Known rows, with every step that occurs
C/E/Q/J/F: [ 16.6  23.7  10.7  -4.7 -12.8  -0.6  -5.1  58.0  27.6 -19.3  32.3 -28.4
  28.7  13.0  19.8   4.6 -33.8   1.3]
Q/J/F/E: [ -4.3  38.4  31.3  54.4  -2.5 -13.3  -7.8  13.5   2.3  -7.7  11.2 -28.6
  33.4  -4.7   1.9  -6.6 -34.0 -21.9]
D/E: [ -4.0  -1.2 -56.4   2.9  -6.0 -19.9 -18.4  32.6 -27.7  14.8  -3.1   9.8
  -1.6   4.2 -19.0  11.0  -3.4   0.7]
G/E: [-30.0  -0.6 -22.2   2.4  -3.5 -13.5  -2.1 -46.2 -31.2   7.5  -3.6  -6.5
   5.4 -12.7 -17.6   5.3  25.8  -3.4]
F/C/Q: [-26.2 -12.5  -8.1  28.4  -5.8   2.6   4.4  -7.7 -16.6  47.0 -29.9  -0.2
 -24.2 -27.9 -11.5  -7.5  47.5 -19.3]
E/Q: [-15.9   0.5 -36.7  17.7  -8.8  14.1   4.4  17.8 -21.6   0.4  -9.9   7.8
   6.9   5.6  18.6  26.8  28.5 -23.8]
E/C/J/F/Q: [ 45.1 -11.0  -0.5 -48.5  16.6  -4.3  13.3 -47.8  25.6 -16.0   2.6  17.5
 -31.3  14.0   7.3 -19.8 -22.2  13.6]
C/Q/J/F/E: [ -8.7  25.0  35.6  58.6   4.8 -21.3  11.9  15.3   3.9   3.4  11.8 -30.9
  13.6 -11.8   1.8 -12.5 -13.1 -19.4]
E/C/Q: [  8.6 -20.3 -27.1  -3.0  10.4  -6.0   3.4 -34.4 -37.9  19.4 -15.2   6.0
 -32.9  -0.6 -11.5  -1.1  20.2  16.8]
Q/J/F/E/C: [ 20.4  34.5  33.5  25.0   7.1 -14.8 -15.8 -10.5 -20.5  -9.1   5.2 -18.0
  18.8   9.3   2.6  -8.7 -65.8   6.3]
Q/J: [-23.0   9.2  -6.5  58.0   4.3  -3.6  -2.4  18.5  25.1 -14.0   2.6   3.8
  34.5 -11.4   2.8  10.9  20.2  14.2]
G/E/C: [ -4.0  -0.9 -13.8 -28.1   4.0 -12.4 -12.8 -63.7 -48.8   6.9  -7.0   0.1
  -5.2   3.0 -13.8   1.4 -13.7  24.2]
D/J/F: [ 48.8 -14.6  -0.2   6.3 -11.6  17.9   6.5   7.8   2.5  -8.7  12.9  -2.7
   4.1  -3.8 -14.8   6.9 -22.0 -49.9]
J/F/C: [ 15.4  15.2   1.5  10.9 -21.5  17.4 -20.1  -9.5 -28.5  29.7  -9.9  -5.4
   1.4 -21.7  -8.8  -5.8 -19.7 -45.9]
G/E/Q/J/F: [ -4.6  18.2  24.4  17.8  -2.8  -9.6  15.2  16.9  13.3 -17.6  30.2 -10.9
  29.7  -8.6  21.8   8.9 -30.0 -19.2]
G/E/C/J/F/Q: [ 27.7 -12.3  11.5 -56.7  19.7 -18.3  19.2 -71.4  20.1 -13.4   6.5  10.2
 -32.3   7.9   3.3 -23.6 -27.4  16.1]
J/E/C: [  2.6 -20.2 -14.4 -57.0   7.0  15.7 -18.1 -53.9 -42.1   1.9 -15.8  22.6
 -20.5  13.4 -14.6  -0.5  11.3  27.0]
E/Q/J: [-31.4   9.8  -0.7  52.2   1.4   1.9  11.4  49.1  29.0 -19.2   5.9   4.5
  34.4  -2.6  30.5  22.9  19.0   1.5]
D/E/C/Q/J/F: [ 32.5   0.1   4.1   1.5  10.9 -31.8   3.4  29.6   1.4   5.0  24.9   4.0
  -6.5  -1.2  -6.1 -10.0 -59.2  15.7]
F/Q/J: [-20.2   0.8   6.5  70.7  21.4 -19.9   3.1   9.1  69.3 -28.6  12.7  -4.9
  40.9 -10.8   7.3  -8.1  27.0  21.7]

Rows
[  9.5 -13.9 -23.3 -69.8   5.4   8.9   9.6 -35.2 -13.9   3.1 -30.9  43.7
 -48.1  15.9   3.0  11.7   6.1  37.4]	E/C/J
[-17.0  13.7 -12.7 -25.5 -27.1   8.7 -40.0  21.3  -4.0  29.8 -19.4 -36.2
   2.3   3.5 -17.4  -8.6  14.4  15.1]	F/C/E
[ -3.3 -37.6 -11.5 -46.6  14.0   4.5   6.3 -49.1 -34.8  19.3 -17.3  17.8
 -46.1   2.3 -14.2  -9.8  37.4  26.8]	J/E/C/Q
[ -2.0  29.2   4.3  23.3 -12.4   4.9   5.5  23.7 -34.9  -0.3   0.5 -19.9
   9.8  11.0  20.5  11.1 -21.2 -52.6]	J/F/E/Q
[ 23.6   8.8  27.1  36.1  -9.1   5.0   1.6  14.3  -8.8  -4.9   0.7 -24.0
  12.0   0.4 -14.4  -1.5 -30.9 -55.7]	D/J/F/E
[ 32.1   1.2  17.2  13.5  10.7  -9.7   8.6  -6.9   4.2  -2.0  17.1  -3.9
   0.5  -6.9   0.8  -9.8 -32.3  10.4]	E/C/Q/J/F
[  5.3  19.5   0.8 -36.6 -31.2  16.8 -19.6  48.8  -8.1  20.3   0.3 -30.2
   1.7  13.3  12.6   0.9 -19.0 -19.3]	J/F/C/E/Q
[-43.0 -27.8   8.8 -78.1  -6.0  30.4  11.7 -25.3   1.3  27.7 -41.5  44.0
 -52.4  -8.1  -2.4  -4.6  58.1   6.6]	F/C/J/E
[-10.0  -7.2   5.1  31.4  19.1 -17.3  10.1   1.2  13.3  -0.9   0.9   5.2
   1.2  -7.9   2.2  -1.3  11.6  39.1]	E/C/Q/J
[-39.0 -12.1   7.3   3.6   8.0   8.5  -0.7  -2.7  22.0 -12.2   0.6  15.4
  15.6  -7.1  -3.6   1.5  44.2  22.4]	Q/J/E
[  3.7  27.5  23.6 -14.9 -23.5   3.6 -34.4  43.4  23.3  13.0   9.2 -43.0
  21.7  -2.3  -6.0 -18.3 -29.4  11.8]	Q/J/F/C/E
[ 10.8 -20.4 -39.5 -17.2  10.4 -29.2  -3.4   5.3 -39.7  28.9 -10.9  13.9
 -39.8   5.8 -18.0  -2.6  -5.4  25.4]	D/E/C/Q
[-28.0  15.6  -0.1   8.6  -7.2  -3.9  -2.1  72.5  43.3 -19.5  12.1 -24.2
  34.2  14.4  22.8  15.4  16.4  30.9]	C/E/Q/J
[-18.5 -40.1   2.5 -18.4  -4.4  32.2  22.6  30.5  10.3 -12.8  -6.6  21.6
  -8.8   7.1  10.3  21.3  43.2 -29.7]	D/J/E/Q
[ -8.4 -45.5   0.8 -15.7  -0.9  27.4   8.1  -3.8  13.6  -7.4 -10.2  18.9
 -11.1  -0.3 -21.2   5.4  42.6 -14.4]	D/J/E
[-38.2 -20.9  17.6  11.2  23.9  -4.1   4.3 -10.7  61.1 -26.5   6.5   6.7
  21.5  -6.7   2.3 -15.9  51.5  28.2]	F/Q/J/E
[ 33.5  -0.5 -14.9  23.2   8.9  -5.8  -4.2 -32.7  20.5 -13.7  16.7 -15.7
  11.5  -2.8  -4.0 -19.5  -2.8 -23.2]	J/F/Q
[ 29.7  -2.9 -16.6 -47.3  -7.8  15.0  15.1 -22.5  -8.4   2.4  -4.6  27.4
 -34.3   2.3   3.0   5.8  -6.1 -14.1]	C/J/F
[ -5.6  18.6  11.4 -16.6  -9.3   8.8  25.6  19.4 -16.0   0.5 -10.1   8.2
 -21.3  16.2  30.9  12.5 -10.9 -38.5]	C/J/F/E/Q
[ 20.8  16.1   5.6  33.4  -2.4  -0.7  -6.1   8.6  12.2 -14.0  23.4  -4.2
  28.6 -10.6   1.2   1.7 -24.7 -11.0]	Q/J/F
[-12.0 -12.1  12.8 -29.0  14.2   7.4 -14.2 -26.8  -1.9 -12.7  -5.3  22.2
   2.5   7.8  -3.9  -1.3   3.3  47.5]	Q/J/E/C
